Each row was made from one small tree. The marks that hang from a mark follow it in brackets, in alphabetical order. Every link used is in the known rows. Write each row's tree.
Known rows
T[C F J]: [-8,-47,1,-9,6,-6,-17,1,14,-13,-1,-28,-10,2,-12,-4,39,-18,-19,-17,21,15,-7,8,25,-2,-60,-26,-4,-24,-24,24,-12,40,-61,-30,-9,10,18,5,10,0,-20,-15,0,-11,-58,-1,-3,-5,20,15,1,-5,2,31,5,-16,-14,2,-15,-45,30,6,-35]
F[U[C]]: [5,-27,3,-24,-9,-14,5,0,-1,1,-15,-9,26,0,-31,-14,27,-32,-13,12,22,1,-21,-10,17,-10,-12,6,5,-22,-24,15,-14,-21,-9,-7,-10,0,13,8,1,8,29,-18,1,-9,1,-4,-7,-2,14,24,31,-3,5,7,-4,9,3,5,-2,-14,21,8,31]
Y[T[A F K]]: [6,-27,10,-16,-2,-30,3,0,11,-29,-8,2,14,4,-34,9,39,-11,-3,20,10,23,11,21,26,-10,-58,-11,-8,-47,-18,20,1,5,5,-25,-1,17,30,2,9,-9,7,-8,-3,-1,-17,-6,-15,-12,11,9,2,-11,-8,25,11,4,-10,-7,-10,-23,4,5,-10]
Z[J[T[C F Y]]]: [-15,-19,-15,-4,9,0,-24,5,21,-8,-10,-29,5,-9,16,-8,33,-38,-12,22,15,24,0,1,23,0,-22,-26,5,-31,-11,21,-1,14,-34,-36,9,6,22,0,6,-17,-28,-5,-1,-5,-1,-7,-23,-3,12,20,7,-14,-13,24,16,16,-3,0,-10,-22,1,-5,-14]
K[T[C J Y]]: [-5,-31,-13,-4,0,-1,-11,21,28,-28,-13,-14,3,-4,-2,-5,31,7,-5,2,13,-1,0,16,24,14,-36,-20,-1,-11,-20,20,-18,30,-54,-29,3,10,4,6,10,9,-51,-8,-1,-15,-24,3,-14,-1,7,2,-5,-1,-10,24,8,6,-2,-7,-16,-25,11,-1,6]
N[K]: [6,-25,26,-1,-1,-3,16,7,19,1,6,6,8,-12,5,-15,22,-3,10,-5,5,-8,1,-14,27,-18,-17,9,-1,-22,-9,13,2,-17,-5,-9,-1,20,24,11,9,12,-41,-10,-7,-16,-3,-4,-6,-14,17,10,13,-8,-10,14,1,3,-8,-7,-4,16,-19,-7,16]
K[T[A F J Y]]: [2,-25,-17,-15,-5,-18,-12,16,25,-30,-8,-19,0,-3,-1,-4,43,8,-15,-3,15,8,4,28,24,6,-51,-20,-6,-9,-26,18,2,33,-43,-36,2,16,16,2,4,4,-43,-3,-5,-7,-42,5,-12,-6,10,5,-6,-6,-15,20,11,7,-13,-3,-18,-51,16,2,-11]
K[T[A C F J Y]]: [0,-40,-11,-14,-3,-13,-19,14,28,-35,-11,-25,-3,-3,-9,-1,42,-9,-20,-11,18,8,-5,33,23,15,-68,-28,-5,-16,-25,22,-9,43,-55,-40,2,23,9,3,9,8,-34,-7,-2,-13,-53,6,-12,3,9,11,-1,-7,-10,30,9,4,-13,-4,-21,-59,25,5,-25]
N[K[T[F[U]]]]: [9,-30,37,-15,-5,-19,24,-3,20,-15,-2,1,8,-20,-19,-12,40,-1,10,7,8,-7,-5,-14,24,-13,-42,0,-5,-17,-14,10,-4,-4,6,-14,1,8,22,11,-1,20,-46,-5,-6,-21,-32,7,-8,-11,16,27,16,-15,-9,11,6,4,-4,-11,-4,23,3,-4,4]
U[C]: [-2,-23,9,-10,-7,2,0,-3,4,0,-6,-11,19,3,-11,-16,17,-24,-16,12,13,10,-8,-7,19,-9,-5,2,5,-22,-19,10,-13,-20,-20,-6,-4,2,17,3,9,5,0,-13,-1,-10,8,-10,-7,-4,12,16,21,2,5,14,-4,25,3,0,-7,-13,4,4,44]
Z[J[T[C Y]]]: [-16,-13,-21,5,8,4,-22,15,22,-7,-12,-26,13,-8,22,-7,27,-37,-6,22,13,14,3,3,23,-1,-8,-15,8,-29,-11,22,1,7,-32,-33,12,5,16,1,13,-17,-27,-5,-2,-6,16,-8,-25,-4,9,11,4,-10,-16,21,14,20,-2,0,-8,-11,-4,-7,1]
K[T[C F J]]: [-6,-36,12,-13,1,-10,-5,1,21,-30,-7,-22,-5,-5,-12,-2,37,-1,-8,0,14,9,4,10,22,0,-54,-23,-5,-19,-25,16,-14,38,-42,-27,1,1,11,4,10,9,-58,-8,-1,-18,-51,7,-8,-4,12,17,-3,-4,-3,25,10,-2,-3,-5,-15,-13,28,4,-21]
Y[T[A C F[U]]]: [1,-45,-1,-23,1,-32,-18,-13,1,-37,-14,-7,18,-2,-60,13,41,-39,-18,14,22,16,-8,20,18,3,-64,-19,-4,-52,-20,20,-9,12,-15,-31,-6,16,21,4,7,1,24,-9,3,-11,-21,6,-7,1,13,24,22,-15,-1,27,9,-14,-7,2,-13,-21,30,11,-21]
N[K[T[J]]]: [1,-22,31,-3,-3,-11,18,17,27,-11,0,4,7,-9,5,-12,36,20,17,-1,1,-13,11,-5,29,-14,-24,2,-2,-17,-16,13,1,5,-16,-15,5,13,17,10,15,14,-79,-3,-8,-18,-21,2,-6,-17,13,6,1,-5,-14,10,2,14,-11,-14,-7,20,-6,-10,17]
J[T[Y]]: [3,-7,-15,-1,3,5,-17,16,17,-12,-6,-16,2,-13,-1,-8,29,10,-1,21,12,11,-3,7,20,6,-18,-9,4,-30,-12,18,4,-10,-27,-32,7,0,15,3,1,-8,-36,-11,-4,-5,23,-6,-17,-7,5,17,3,-11,-13,17,9,7,0,2,-7,-14,-23,-2,20]
K[T[A C J Y]]: [-1,-34,-17,-6,-4,-9,-18,29,29,-32,-14,-20,8,-1,1,-1,35,-2,-13,-11,17,-3,1,29,24,15,-46,-14,0,-16,-25,21,-10,32,-50,-38,4,24,3,4,17,7,-35,-7,-1,-17,-28,4,-14,2,5,0,-3,-2,-14,24,5,9,-12,-5,-19,-45,14,2,-5]
T[C F[U] J K]: [5,-54,9,-21,-2,-23,9,11,14,-7,-11,-28,-4,2,-25,-3,59,-31,-6,-24,27,11,-15,8,33,-9,-86,-19,-8,-31,-31,35,-16,45,-36,-29,-11,15,16,12,7,-3,12,-27,1,-6,-77,-5,-12,-6,18,19,1,-8,2,28,2,-20,-15,-7,-8,-61,38,10,-38]
Z[J[T[F Y]]]: [-16,-7,-15,-2,7,-4,-21,8,20,-2,-9,-25,5,-10,19,-11,31,-27,-8,24,12,21,5,2,22,-8,-12,-18,5,-23,-11,19,9,4,-27,-33,10,-2,26,-1,4,-20,-35,-4,-4,1,8,-7,-24,-10,14,17,3,-13,-16,17,18,23,0,1,-7,-15,-8,-8,-2]

Which tree is each row?
[8,-55,-15,-19,-1,-19,-1,24,22,-9,-16,-29,-6,0,-22,-7,63,-28,-11,-16,29,10,-23,19,34,7,-94,-34,-8,-20,-26,39,-17,49,-52,-33,-9,26,18,12,-6,-4,21,-27,1,-5,-68,-11,-18,-2,17,17,-2,-9,-1,33,4,-13,-14,-10,-13,-90,28,8,-28] | T[C F[U] J K Y]
[5,-28,20,-6,2,1,3,-3,15,-18,-5,-30,-6,-12,-11,-2,46,-14,0,2,14,23,-5,6,25,-5,-69,-10,-4,-48,-21,22,-8,12,-14,-38,7,2,18,3,6,-9,-18,-19,-1,-9,-31,-9,-18,-6,8,35,3,-16,-2,30,9,-2,1,-8,-6,-18,0,8,-20] | J[T[C F K]]
[5,-58,-32,-23,-2,-23,-30,18,17,-20,-14,-35,-1,2,-29,-1,58,-42,-34,-26,36,7,-24,34,25,12,-86,-27,-3,-23,-29,35,-7,48,-71,-46,-10,35,14,9,-1,0,27,-18,1,-6,-65,2,-6,5,15,17,12,-10,-5,30,3,-21,-23,4,-21,-99,40,10,-41] | T[A C F[U] J Y]
[-1,-30,13,-8,7,2,-14,-10,11,-23,-4,-30,-7,-12,-13,-1,36,-17,-9,6,16,19,-9,3,19,0,-53,-14,0,-46,-17,16,-3,9,-31,-37,6,-5,17,1,7,-3,-27,-14,0,-14,-17,-1,-10,-4,10,38,11,-15,0,27,9,-5,0,1,-9,-7,5,8,-18] | J[T[C F]]
[1,-34,-2,-26,-4,-43,-1,12,6,-26,-15,-4,15,7,-46,11,59,-6,-3,11,17,14,9,31,29,-13,-70,-15,-9,-47,-27,29,8,24,-13,-32,-6,13,27,5,10,-12,12,-10,-3,5,-33,-2,-13,-14,13,4,2,-8,-10,17,7,-4,-21,-7,-11,-46,29,6,-19] | Y[T[A F[U] J K]]
[6,-40,40,-5,-2,-8,16,-5,26,-21,1,-4,0,-16,-10,-10,34,-9,5,4,6,-3,-3,-9,24,-5,-51,-8,-5,-23,-12,10,-11,7,-10,-17,5,21,21,9,6,23,-60,-7,-4,-28,-40,4,-9,-5,15,26,14,-17,-6,23,6,5,-2,-12,-10,19,-1,-3,-6] | N[K[T[C F]]]
[18,-32,-9,-15,-7,-17,4,17,22,-12,-3,-17,2,-2,-2,-10,39,-25,-14,-10,18,20,-11,25,30,0,-71,-8,-8,-16,-21,26,-2,12,-13,-33,-2,38,27,7,-5,-6,27,-18,-4,-1,-41,-15,-21,-4,11,13,-4,-13,-9,31,9,-1,-12,-6,-13,-80,-8,7,-18] | T[A F K Y]
[-5,-32,1,-7,3,-16,-20,-2,8,-35,-11,0,23,3,-35,13,22,-25,-11,14,13,12,5,22,20,5,-37,-11,-1,-49,-16,18,-5,3,-17,-27,0,22,18,2,20,-1,5,-6,1,-12,5,0,-8,-1,7,4,12,-8,-5,25,5,0,-7,0,-14,-6,10,5,-3] | Y[T[A C]]
[-7,-36,-8,-27,-3,-39,-19,4,0,-27,-17,-6,21,10,-60,8,56,-19,-19,17,20,16,2,27,23,-6,-55,-20,-4,-45,-28,22,7,17,-30,-29,-7,2,26,2,9,-7,1,-6,-1,2,-20,3,-4,-9,16,12,19,-3,-4,14,3,10,-17,1,-16,-42,40,6,0] | Y[T[A F[U[C]] J]]
[10,-28,22,-8,-3,-9,14,7,29,-17,-1,4,-1,-17,-7,-15,35,10,7,13,5,-4,-2,-7,26,-4,-41,-11,-5,-9,-9,10,-6,1,-11,-17,6,21,27,11,-5,18,-61,-5,-7,-18,-27,0,-11,-8,16,20,10,-14,-12,19,9,13,-5,-13,-8,7,-15,-7,12] | N[K[T[F Y]]]
[12,-35,-5,-8,-2,-5,-11,13,24,-27,-9,-34,-5,-11,-7,0,51,-24,-11,-3,20,21,-12,30,27,10,-83,-15,-4,-45,-21,27,-3,19,-27,-50,9,21,16,3,5,-10,6,-18,-2,-8,-29,-11,-25,0,4,30,2,-19,-9,36,9,3,-7,-7,-13,-57,-2,9,-22] | J[T[A C F K Y]]
[8,-22,-4,2,2,8,-3,21,24,-17,-11,-23,0,-10,-4,-6,38,-7,3,10,14,13,-9,14,27,11,-49,-12,0,-39,-15,26,-8,6,-23,-38,10,13,11,6,7,-9,-14,-19,-1,-11,1,-15,-24,-2,2,20,-2,-12,-11,31,5,9,1,-9,-7,-25,-17,3,2] | J[T[C K Y]]
[5,-42,27,-7,-5,-15,6,9,29,-25,1,-12,-1,-7,-5,-6,48,-9,0,-18,10,-6,4,10,29,-7,-63,-8,-6,-26,-21,17,-2,24,-29,-30,4,27,18,9,16,17,-68,-5,-6,-23,-55,5,-5,-7,16,15,8,-12,-11,21,2,6,-16,-13,-15,-12,13,-3,-20] | N[K[T[A C F J]]]
[-13,-26,-3,-13,7,-25,-15,-1,6,-23,-7,3,2,3,-36,6,40,10,-4,25,9,17,16,14,24,-7,-39,-28,-6,-37,-17,19,3,20,-35,-21,-5,-8,30,1,7,-9,-40,-5,-3,2,-14,1,-4,-18,19,2,0,-5,-7,20,13,1,-9,-3,-14,-13,18,-1,2] | Y[T[F J]]
[6,-16,-11,-9,-6,-8,-6,15,23,-30,-11,-5,17,-9,1,-5,19,0,-8,3,10,2,-1,16,19,7,-22,-2,0,-9,-19,13,-4,0,-13,-26,3,18,7,3,5,8,-22,-3,-4,-14,-6,3,-17,-1,3,4,2,-6,-14,16,10,14,-1,-3,-12,-18,-7,1,13] | K[T[A Y]]
[7,-24,12,-2,-3,1,0,14,17,-23,-7,-27,10,-5,-5,3,38,-23,-1,-12,15,11,-1,18,25,-2,-53,9,1,-55,-25,23,2,0,-10,-42,8,16,7,3,22,-10,4,-16,-2,-10,-8,-10,-21,-3,0,22,2,-13,-10,27,1,4,-6,-5,-8,-26,-7,8,-16] | J[T[A C K]]
[13,-31,18,-8,-7,-14,11,10,28,-20,1,0,3,-14,-5,-11,38,-3,1,5,7,-4,-1,5,26,-2,-51,-4,-5,-15,-12,12,0,2,-10,-23,5,32,24,9,0,18,-47,-2,-7,-18,-30,1,-11,-6,14,17,11,-14,-15,20,7,12,-9,-12,-12,-12,-12,-5,2] | N[K[T[A F Y]]]
[6,-32,-15,-11,-1,-11,5,28,25,0,-5,-18,-11,2,6,-12,51,6,-4,-9,15,15,-3,19,35,-3,-70,-28,-10,-12,-21,31,-2,36,-45,-29,-5,20,29,10,-5,-12,-19,-19,-6,3,-52,-17,-17,-15,18,2,-14,-5,-9,28,9,0,-14,-11,-12,-77,2,0,-8] | T[F J K Y]
[2,-38,15,-15,-4,-11,-5,-9,19,-39,-7,-23,5,-8,-10,1,28,-25,-15,-7,15,12,-5,13,18,3,-55,-6,-4,-24,-25,12,-12,19,-16,-31,2,16,10,1,11,14,-21,-7,0,-23,-45,8,-12,3,8,25,8,-13,-3,27,10,-2,-3,-3,-13,-13,19,11,-26] | K[T[A C F]]
[1,-39,18,-11,4,-21,4,-9,10,-29,-9,-2,9,-1,-41,7,37,-20,0,22,11,23,4,13,27,-1,-67,-28,-8,-49,-14,22,-17,15,-9,-21,0,14,28,5,7,-4,0,-14,0,-8,-23,-8,-17,-6,12,17,6,-11,0,34,12,-3,0,-11,-10,-9,10,5,-7] | Y[T[C F K]]
[-4,-37,-2,-7,-1,-23,-9,20,17,-30,-13,-2,17,11,-30,14,43,-15,-1,1,14,10,15,35,32,-2,-60,-13,-4,-53,-23,29,-1,26,-27,-32,1,22,17,4,29,-11,-4,-11,-2,-3,-16,-8,-13,-8,7,-8,-4,-2,-10,27,1,4,-17,-11,-15,-38,18,3,-8] | Y[T[A C J K]]
[-17,-6,-5,-4,8,-6,-12,0,14,-3,-5,-26,7,-10,20,-7,32,-28,-4,22,10,22,12,-6,22,-17,-7,-11,5,-30,-16,16,11,0,-15,-29,8,-8,24,-2,10,-20,-37,-3,-4,-3,6,-5,-19,-13,13,18,4,-12,-14,13,15,21,-1,2,-4,1,0,-6,-9] | Z[J[T[F]]]
[8,-22,11,-17,-5,-17,2,-5,15,-31,-4,-16,7,-7,-7,-3,27,-7,-10,1,10,9,4,9,18,-7,-41,-1,-4,-18,-25,8,-3,4,-3,-25,1,8,14,1,6,8,-26,-3,-4,-14,-32,9,-12,-6,8,19,5,-12,-8,17,11,6,-4,-1,-10,-7,9,7,-17] | K[T[A F]]
[10,-23,-5,-14,-6,-15,-7,4,23,-31,-7,-15,5,-10,-7,-5,29,-6,-14,8,13,11,-4,19,18,7,-44,-11,-4,-8,-20,11,-5,10,-17,-30,2,17,15,3,-4,9,-26,-4,-3,-13,-26,4,-16,-1,8,15,3,-11,-11,21,13,9,-5,-2,-14,-33,1,4,-5] | K[T[A F Y]]
